What can hang from each mark:
J_944: J_257
J_316: J_257 J_554
J_752: J_20
J_24: J_180 J_257
J_969: J_24 J_75 J_529
J_208: J_180 J_752
J_529: J_969
J_257: J_24
J_878: J_257
J_554: J_944
J_180: J_20 J_529

Each row was made from one small tree. The marks that hang from a mark follow it in brackets, in the order of their numbers. Every link used is in the known rows. Write each row's tree.
(in the rows, 128 means zero)
Known rows:
J_208(J_752(J_20)): [186 157  82  86 140 134 131 104 174 118 109 143 138 110  94 123 130 154
 125 154 109  98  84 114  98]
J_24(J_180(J_529) J_257): [112 116 102 109 116 146 128 121 151  99 150 121 100 180 108 148  70 114
 129  86 121 216  95 122 120]
J_529(J_969(J_24(J_180(J_20) J_257) J_75)): [137  65 123 112 167 165 146 128 192 132 129 161 138 176 135  73  88 111
 106 103  67 192 129 126 150]
J_208(J_180(J_20 J_529) J_752): [146 136  51  70 103 129 143  64 122 119 108 112 129 177 111 127  49 162
 113 125 127 159 118 114 109]
J_529(J_969(J_24(J_180 J_257) J_75)): [144  81 143 123 174 163 145 118 198 127 131 157 128 169 141  77  96 108
 107 107  76 171 124 116 147]
J_180(J_20 J_529(J_969(J_24 J_75))): [128  80  49  85 122 149 150 150 137 177 133 147 124 167 111  65  79  96
  99  80  53 185  99 156 149]
J_24(J_180(J_20 J_529(J_969)) J_257): [112  71  76 104 122 159 132 137 125 109 141 143 126 201 104 119  46 124
 124  72  90 242 104 141 130]
J_878(J_257): [116 164  99 111 119 123 138 144 127 129 148 156 125 106 113 131 140 131
 124 147 122 113  96 114 135]
J_180(J_20 J_529): [111 116  41  78  95 128 142 152 102 151 142 139 116 158  92 112  87 112
 109  84  95 189  85 159 135]
J_316(J_257): [115 126 158 129 134 138 159 143 110  96 148 146 123 117 134 137 117 116
 109 121 109 157 107 143 132]
J_208(J_180(J_20 J_529(J_969)) J_752): [155 114  51  76 121 133 145  68 108 117 102 126 139 185 112 101  35 170
 118 117 108 156 120 116 115]
J_257(J_24(J_180(J_20 J_529(J_969)))): [151  98  96 113 128 111 142 128 141  83 109 171 164 155 104 136  85 116
 138  61 109 196  74 157 146]
J_316(J_257 J_554): [103 121 153 121 121 109 157 123 104 119 164 170 100  90 150 121 100 127
 119 124  94 138 114 144 153]
J_257(J_24(J_180(J_20 J_529(J_969(J_75))))): [160  93  88 108 129 117 139 127 164  98 116 162 162 169 104 124  92 108
 131  64 103 202  75 149 156]
J_208(J_180(J_529) J_752): [154 161  81  85 116 123 137  52 132 109 110 102 116 165 118 132  62 159
 118 130 139 131 109 101 104]
J_180(J_20 J_529(J_969(J_24(J_257)))): [122  66  53  96 122 153 154 145 111 157 129 150 129 153 115  88  57 110
 108  76  58 192 110 158 136]
J_24(J_257): [128  99 120 113 135 134 137 119 140 112 141 151 121 142 117 130 107 133
 115 123 121 163 122 119 128]
J_529(J_969): [138 112 124 113 164 128 144 133 118 115 126 186 137 145 114  76 107 144
 118 106  94 130  99 135 137]
J_554(J_944): [157 164 147 109 142  98 160 133 140 109 141 179  98 114 124 127 114 130
  99 149 125 154 102 133 117]
J_529(J_969(J_24)): [140 114 136 119 173 140 157 126 147 130 115 182 136 119 138  79 106 124
 109 107  79 119 112 135 137]
J_208(J_180): [110 142 150  97 142 107 151  84 115 102 122 143 129 158 128 134 107 137
 114 136 137 138 121 115 125]
J_24(J_180(J_20 J_529(J_969))): [108 118  78  92 123 142 136 144 124 112 135 152 126 192  97 107  69 122
 123  67  91 212  80 155 133]
J_969(J_24(J_180 J_257) J_75 J_529): [121 109 121 113 141 169 140 122 219 152 145  83 100 216 132 121 122  76
 100 113  85 172 139  96 161]
J_257(J_24): [161 121 128 119 138  94 146 115 154  89 110 179 165 105 114 144 134 124
 129 101 135 131  89 136 147]
J_944(J_257(J_24(J_180(J_20 J_529)))): [149 112  71  94 110 102 137 145 126  87 125 147 151 166 121 134 114 134
 136  78 114 209  81 150 107]
J_529(J_969(J_24(J_180(J_20)) J_75)): [137  96 125 108 170 155 149 131 188 137 125 166 137 170 134  66 104 109
 102 101  67 172 113 135 154]
J_878(J_257(J_24(J_180(J_20 J_529(J_969))))): [138 123  78 121 113 120 140 142 130 103 127 166 165 124 106 145 100 124
 146  96 107 160  85 133 147]

Which tree is each row?
[127 132 102 102 136 139 127 132 160 115 146 137 105 198 102  99  90 107
 120  78  97 189  73 133 138] -> J_24(J_180(J_529(J_969(J_75))))
[119  90  93  97 123 169 143 124 212 153 145 113 108 179 131 113  87  76
  99  99  81 222 116 127 146] -> J_969(J_24(J_180(J_20 J_529) J_257) J_75)
[142  84 137 129 170 151 154 122 150 126 121 175 137 126 141  85  92 128
 113 109  76 138 128 127 136] -> J_529(J_969(J_24(J_257)))
[165 154  78  75 119 124 139  65 140 123 105 106 127 150 101 143  81 145
 129 147 115 117  96 106  89] -> J_208(J_180(J_529) J_752(J_20))
[119 147 122 106 143 156 140 128 218 155 141  90 100 210 127 110 143  73
  99 111  87 147 115 105 165] -> J_969(J_24(J_180) J_75 J_529)
[155 142 138 101 126  61 150 114 139 100 150 198 100 110 151 124 105 149
 128 129 116 164  99 139 126] -> J_316(J_554(J_944(J_257(J_24(J_180)))))
[128 110 131 113 166 149 152 130 155 113 114 180 143 145 132  84  90 125
 114  94  76 159 110 142 139] -> J_529(J_969(J_24(J_180(J_20))))
[128 135 106 101 140 149 147 133 197 179 139  98 101 187 126  96 153  74
  90 122  79 120 124 107 167] -> J_969(J_24 J_75 J_529)
[135 141 100 120 115 114 140 136 150  92 124 168 168 111 112 164 127 127
 142 117 129 154  90 128 147] -> J_878(J_257(J_24(J_180(J_20))))
[170 154 112  82 143 122 142  57 153 105  99 129 148 138 110 140 106 162
 127 169 124 101 115  99  91] -> J_208(J_180 J_752(J_20))
[119 126  92  89 124 155 143 132 211 155 140 120 107 171 127 102 108  72
  94  96  81 197  94 137 150] -> J_969(J_24(J_180(J_20 J_529)) J_75)
[102  92  74  97 106 154 131 134 134 108 146 127 113 190 102 144  59 117
 123  82 108 246  99 138 126] -> J_24(J_180(J_20 J_529) J_257)
[154 145 115  97 112  62 149 116 126 112 156 184  88 116 147 127  91 137
 128 111 111 173  90 143 124] -> J_316(J_554(J_944(J_257(J_24(J_180(J_529))))))
[115 108  70  89 126 147 132 146 142 125 143 143 121 207  97  95  77 111
 116  73  85 220  80 148 143] -> J_24(J_180(J_20 J_529(J_969(J_75))))
[131 143  76 116 101 116 139 138 138 104 131 154 155 118 105 164 112 118
 142 102 122 162  78 133 144] -> J_878(J_257(J_24(J_180(J_20 J_529))))
[131  79 133 120 163 159 152 126 155 113 121 173 146 150 137  94  76 126
 116  98  74 180 125 136 135] -> J_529(J_969(J_24(J_180(J_20) J_257)))
[148 117 122 114 135 105 142 120 163  73 107 177 173 140 110 156 116 123
 133  87 132 184  81 147 149] -> J_257(J_24(J_180(J_20)))
[143 147 123  91 124  69 154 125 117 134 162 193  80 107 149 100 109 155
 114 145 107 146 107 138 118] -> J_316(J_554(J_944(J_257)))
[164 133 127  98 125  57 153 117 125 116 148 203 101  95 153 115 111 151
 123 134 113 145 103 139 125] -> J_316(J_554(J_944(J_257(J_24))))
[124  77  36  82 118 140 140 157 111 169 143 149 124 192  93  64  78 110
 107  76  66 194  91 154 150] -> J_180(J_20 J_529(J_969(J_75)))
[150 127 119  93 118  65 154 122 129 106 147 204 111 116 146 123  97 151
 125 124 109 181 104 146 127] -> J_316(J_554(J_944(J_257(J_24(J_180(J_20))))))
[129  57  48  91 122 159 149 146 138 175 138 143 124 173 112  70  67  97
 102  79  52 201 111 149 149] -> J_180(J_20 J_529(J_969(J_24(J_257) J_75)))
[115  90  94 103 133 175 143 132 208 160 142  89 113 225 124 118 116  78
  98 109  77 195 141 105 166] -> J_969(J_24(J_180(J_20) J_257) J_75 J_529)
[155  97  75 101 124 107 139 146 117  87 121 164 160 173 122 114 103 141
 136  70 100 209  78 153 112] -> J_944(J_257(J_24(J_180(J_20 J_529(J_969)))))
[151  70 131 120 171 154 150 121 180 149 130 162 130 153 140  64 103 110
 103 115  69 149 132 118 149] -> J_529(J_969(J_24(J_257) J_75))
[158 119 118 123 136 109 138 118 155  75 111 167 155 143 108 140  94 115
 141  64 118 171  70 142 143] -> J_257(J_24(J_180(J_529(J_969))))
[166 110 112 118 138 111 135 118 177  89 118 156 149 160 109 128 102 104
 134  66 115 178  69 136 152] -> J_257(J_24(J_180(J_529(J_969(J_75)))))
[128 110 115 109 130 164 140 114 223 146 148 107  93 169 134 118  97  70
 100 104  91 198 111 114 141] -> J_969(J_24(J_180(J_529) J_257) J_75)
[141 157 118 128 122 112 137 127 157  85 128 162 156 102 115 167 133 125
 145 119 138 135  86 118 145] -> J_878(J_257(J_24(J_180)))
[140  87  82 108 136 152 145 130 153 163 142 134 103 160 122  78  81  91
 107  88  69 165 102 127 143] -> J_180(J_529(J_969(J_24(J_257) J_75)))
[133 122  90 107 135 138 150 132 125 147 130 148 110 134 122  88  84 105
 111  80  75 140  86 145 133] -> J_180(J_529(J_969(J_24)))
[144 112 143 116 173 151 144 124 196 131 127 164 128 164 136  68 109 106
 107 103  76 153 107 125 150] -> J_529(J_969(J_24(J_180) J_75))
[136  94 129 112 149 155 149 114 215 156 141 134 112 138 144 103 127  90
  92 134  91 156 133 111 147] -> J_969(J_24(J_257) J_75)
[111 143 103  98 124 146 150 130 169 128 126 136 116 138 127 129  92  92
 106  89  90 183  93 149 130] -> J_969(J_24(J_180(J_20 J_529)))
